Each row was made from one small tree. The marks that hang from a mark follow it in brackets, in alphabetical order. Every link used is in the known rows. Write each row's tree.
Known rows:
bovi[mapa[ginuk[babibot bapan nirop]] suso]: 10	-10	4	-7	-8	-4	5	-36	7	14	-16	-18	13	1	-12	13	1	26	-9	10	13	4
mapa[bovi[suso[rubev]] ginuk[bapan]]: 15	-6	4	-8	-7	0	11	-19	11	8	-8	-11	9	1	-13	17	0	19	-3	10	8	4
babibot[nefaki]: 2	6	3	-4	-4	-11	4	-11	3	1	-1	-4	10	-2	-4	0	9	0	5	-2	0	-4
bapan[ginuk]: 6	7	-1	-1	-6	-7	6	-17	6	4	-10	-9	11	-3	-3	1	5	-1	-3	2	3	1
suso[rubev]: 7	7	1	-1	-6	3	6	-3	5	2	-5	-7	10	-3	-4	4	4	1	-1	0	0	4
kopat[nefaki[babibot[ginuk[bapan nirop]]]]: 4	2	0	-3	-10	-9	-4	-23	-5	14	-8	-1	15	-3	-7	0	5	-1	11	-9	-1	1
babibot[ginuk[bapan nirop] nefaki]: 4	2	4	-6	-10	-11	-3	-23	4	11	-10	-6	9	2	-6	-4	9	3	5	0	3	-4
ginuk[nirop]: 8	7	-4	2	-9	-4	2	-17	5	6	-7	-8	9	-3	-4	0	7	4	1	1	4	1
kopat[nefaki]: 5	9	-1	0	-6	-8	7	-11	-2	5	-2	-3	12	-6	-5	3	5	-4	6	-6	0	0
ginuk[babibot]: 7	2	5	-2	-5	-7	4	-17	3	6	-5	-8	12	-2	-4	0	7	4	0	-2	1	1
babibot[ginuk[bapan nirop] nefaki[kopat]]: 0	3	4	-9	-11	-9	-3	-23	2	9	-8	0	13	2	-5	-7	11	5	10	2	0	-6
rubev[suso[bovi[mapa[ginuk[babibot]]]]]: 3	-10	6	-9	-1	9	7	-17	9	5	-7	-13	9	4	-9	19	6	19	-12	7	4	8
rubev[suso[bovi]]: 5	3	2	-2	-3	10	9	-5	10	2	1	-5	7	1	-3	10	11	4	-3	5	-1	5
pezu[nefaki[babibot]]: 2	4	0	-2	-2	-4	3	-9	-1	1	4	4	14	-6	-1	3	5	-3	10	-9	-4	-1
nefaki[babibot[ginuk[bapan nirop]] kopat]: 0	2	0	-7	-12	-6	-6	-24	0	11	-8	2	16	0	-3	-5	6	6	9	-3	-1	-2
bovi[mapa]: 2	4	1	-6	-6	-5	5	-13	4	4	-8	-8	9	-1	-3	8	2	9	-4	1	6	0
mapa[bovi[suso[rubev]] ginuk]: 13	-2	3	-6	-6	0	12	-13	9	4	-8	-10	9	0	-11	20	0	18	-2	8	6	2
suso[bovi[mapa] rubev]: 3	4	4	-6	-4	13	6	-2	4	3	-6	-12	6	0	-5	18	2	11	-8	8	3	4
bovi[mapa suso]: 3	4	2	-6	-8	-5	10	-13	4	5	-9	-9	10	-1	-3	15	0	14	-5	7	7	-1
mapa[bovi[suso]]: 11	3	3	-4	-7	-8	11	-15	7	6	-5	-6	9	-1	-6	13	4	13	4	7	6	-3
suso[bovi rubev]: 7	7	3	-2	-5	11	6	-2	5	2	-3	-8	7	-1	-4	11	5	4	-3	5	-1	4
nirop[ginuk[babibot[nefaki[kopat]] bapan]]: 3	-1	6	-6	-6	-14	-2	-24	0	8	-4	-1	16	2	-5	-7	11	4	4	2	3	0
ginuk[babibot bapan]: 9	-2	7	-3	-6	-7	2	-23	6	10	-5	-10	12	-2	-5	-3	7	5	-1	0	4	2
mapa[bovi ginuk[babibot]]: 12	-7	5	-7	-3	-11	6	-26	7	7	-8	-10	10	1	-11	9	5	16	0	1	6	0
bapan[ginuk[babibot[nefaki[kopat]] nirop]]: 3	2	4	-2	-6	-6	-1	-26	-1	5	-9	-12	18	-1	-5	-5	13	6	6	5	0	-1

Which tree is each row?
7	-9	10	-11	-3	11	3	-19	7	10	-10	-17	9	2	-12	17	1	21	-13	9	7	8 | suso[bovi[mapa[ginuk[babibot bapan]]] rubev]
7	1	4	1	-5	-8	0	-26	2	7	-11	-17	14	-1	-7	-3	11	3	1	3	3	0 | bapan[ginuk[babibot[nefaki] nirop]]
9	-10	6	-7	-5	13	0	-25	7	12	-13	-22	9	2	-13	17	2	24	-12	11	8	10 | suso[bovi[mapa[ginuk[babibot bapan nirop]]] rubev]
5	2	5	-1	-5	-16	1	-18	0	6	-6	-4	12	1	-5	-1	9	1	1	-2	3	0 | nirop[ginuk[babibot[nefaki]]]
2	2	3	-6	-8	-12	-1	-17	-5	11	-5	2	15	-3	-6	0	3	-4	10	-11	-3	0 | kopat[nefaki[babibot[ginuk[bapan]]]]
-3	2	3	-11	-9	-9	-3	-19	0	8	-5	6	17	0	-2	-3	5	3	9	-5	-3	-3 | nefaki[babibot[ginuk[bapan]] kopat]
17	-6	1	-4	-10	3	7	-25	12	11	-11	-14	9	0	-14	16	2	22	-2	12	11	5 | mapa[bovi[suso[rubev]] ginuk[bapan nirop]]
-2	5	-2	-5	-8	-3	-3	-15	-5	4	-3	9	17	-2	-2	0	7	1	15	-8	-7	-4 | pezu[nefaki[babibot[ginuk[nirop]] kopat]]
-4	5	2	-8	-6	-5	0	-9	-5	2	0	13	18	-2	0	1	5	-2	15	-10	-9	-5 | pezu[nefaki[babibot[ginuk] kopat]]
3	-1	3	-10	-3	11	7	-9	6	3	-9	-12	6	1	-8	21	0	17	-12	7	5	6 | suso[bovi[mapa[ginuk]] rubev]
16	-2	-1	-3	-9	3	9	-19	9	6	-11	-13	8	0	-13	18	2	22	-1	10	8	4 | mapa[bovi[suso[rubev]] ginuk[nirop]]
7	3	0	-4	-12	-7	-2	-24	6	12	-12	-6	8	1	-5	-3	6	4	1	0	4	-1 | babibot[ginuk[bapan nirop]]
-4	7	6	-11	-8	-12	1	-12	-1	2	-5	5	14	2	-2	-3	9	1	10	-2	-5	-8 | babibot[ginuk nefaki[kopat]]
12	-2	-4	-4	-7	-8	4	-27	8	7	-9	-10	7	0	-11	10	5	16	1	3	8	1 | mapa[bovi ginuk[nirop]]
13	3	4	-2	-7	2	11	-7	7	4	-5	-9	9	-1	-8	15	3	13	2	8	5	1 | mapa[bovi[suso[rubev]]]
12	-2	3	0	-8	-4	-1	-28	6	13	-8	-14	12	-2	-7	-4	9	8	0	2	6	3 | ginuk[babibot bapan nirop]
7	-7	7	-6	-6	2	5	-20	2	6	-13	-19	14	2	-13	17	3	23	-6	9	7	4 | bovi[mapa[ginuk[babibot[nefaki] nirop]] suso[rubev]]
6	-1	2	-8	-7	3	11	-11	5	3	-12	-12	10	0	-9	20	-3	19	-10	8	7	4 | bovi[mapa[ginuk] suso[rubev]]
4	-5	-3	-6	-4	12	6	-17	10	5	-8	-14	6	3	-9	19	6	20	-10	10	6	8 | rubev[suso[bovi[mapa[ginuk[nirop]]]]]
10	-1	3	-1	-8	-12	0	-25	5	12	-8	-6	11	0	-5	-3	6	4	-4	0	7	5 | nirop[ginuk[babibot bapan]]
1	1	3	-6	-3	11	9	-6	9	2	-3	-9	6	2	-4	16	7	11	-7	8	3	5 | rubev[suso[bovi[mapa]]]
4	-1	6	-4	-6	-6	-3	-27	1	9	-3	-8	17	0	-7	-8	13	9	9	3	1	-2 | ginuk[babibot[nefaki[kopat]] bapan nirop]
11	-6	2	-9	-5	-11	5	-28	11	10	-7	-8	8	0	-11	8	3	14	0	3	8	0 | mapa[bovi ginuk[bapan]]
-4	6	2	-9	-9	-9	-1	-12	-3	4	-6	7	17	0	0	-1	5	2	10	-7	-6	-4 | nefaki[babibot[ginuk] kopat]
-3	1	4	-10	-7	-5	-2	-15	-2	6	0	12	18	-2	-2	-2	6	-1	14	-8	-6	-4 | pezu[nefaki[babibot[ginuk[bapan]] kopat]]
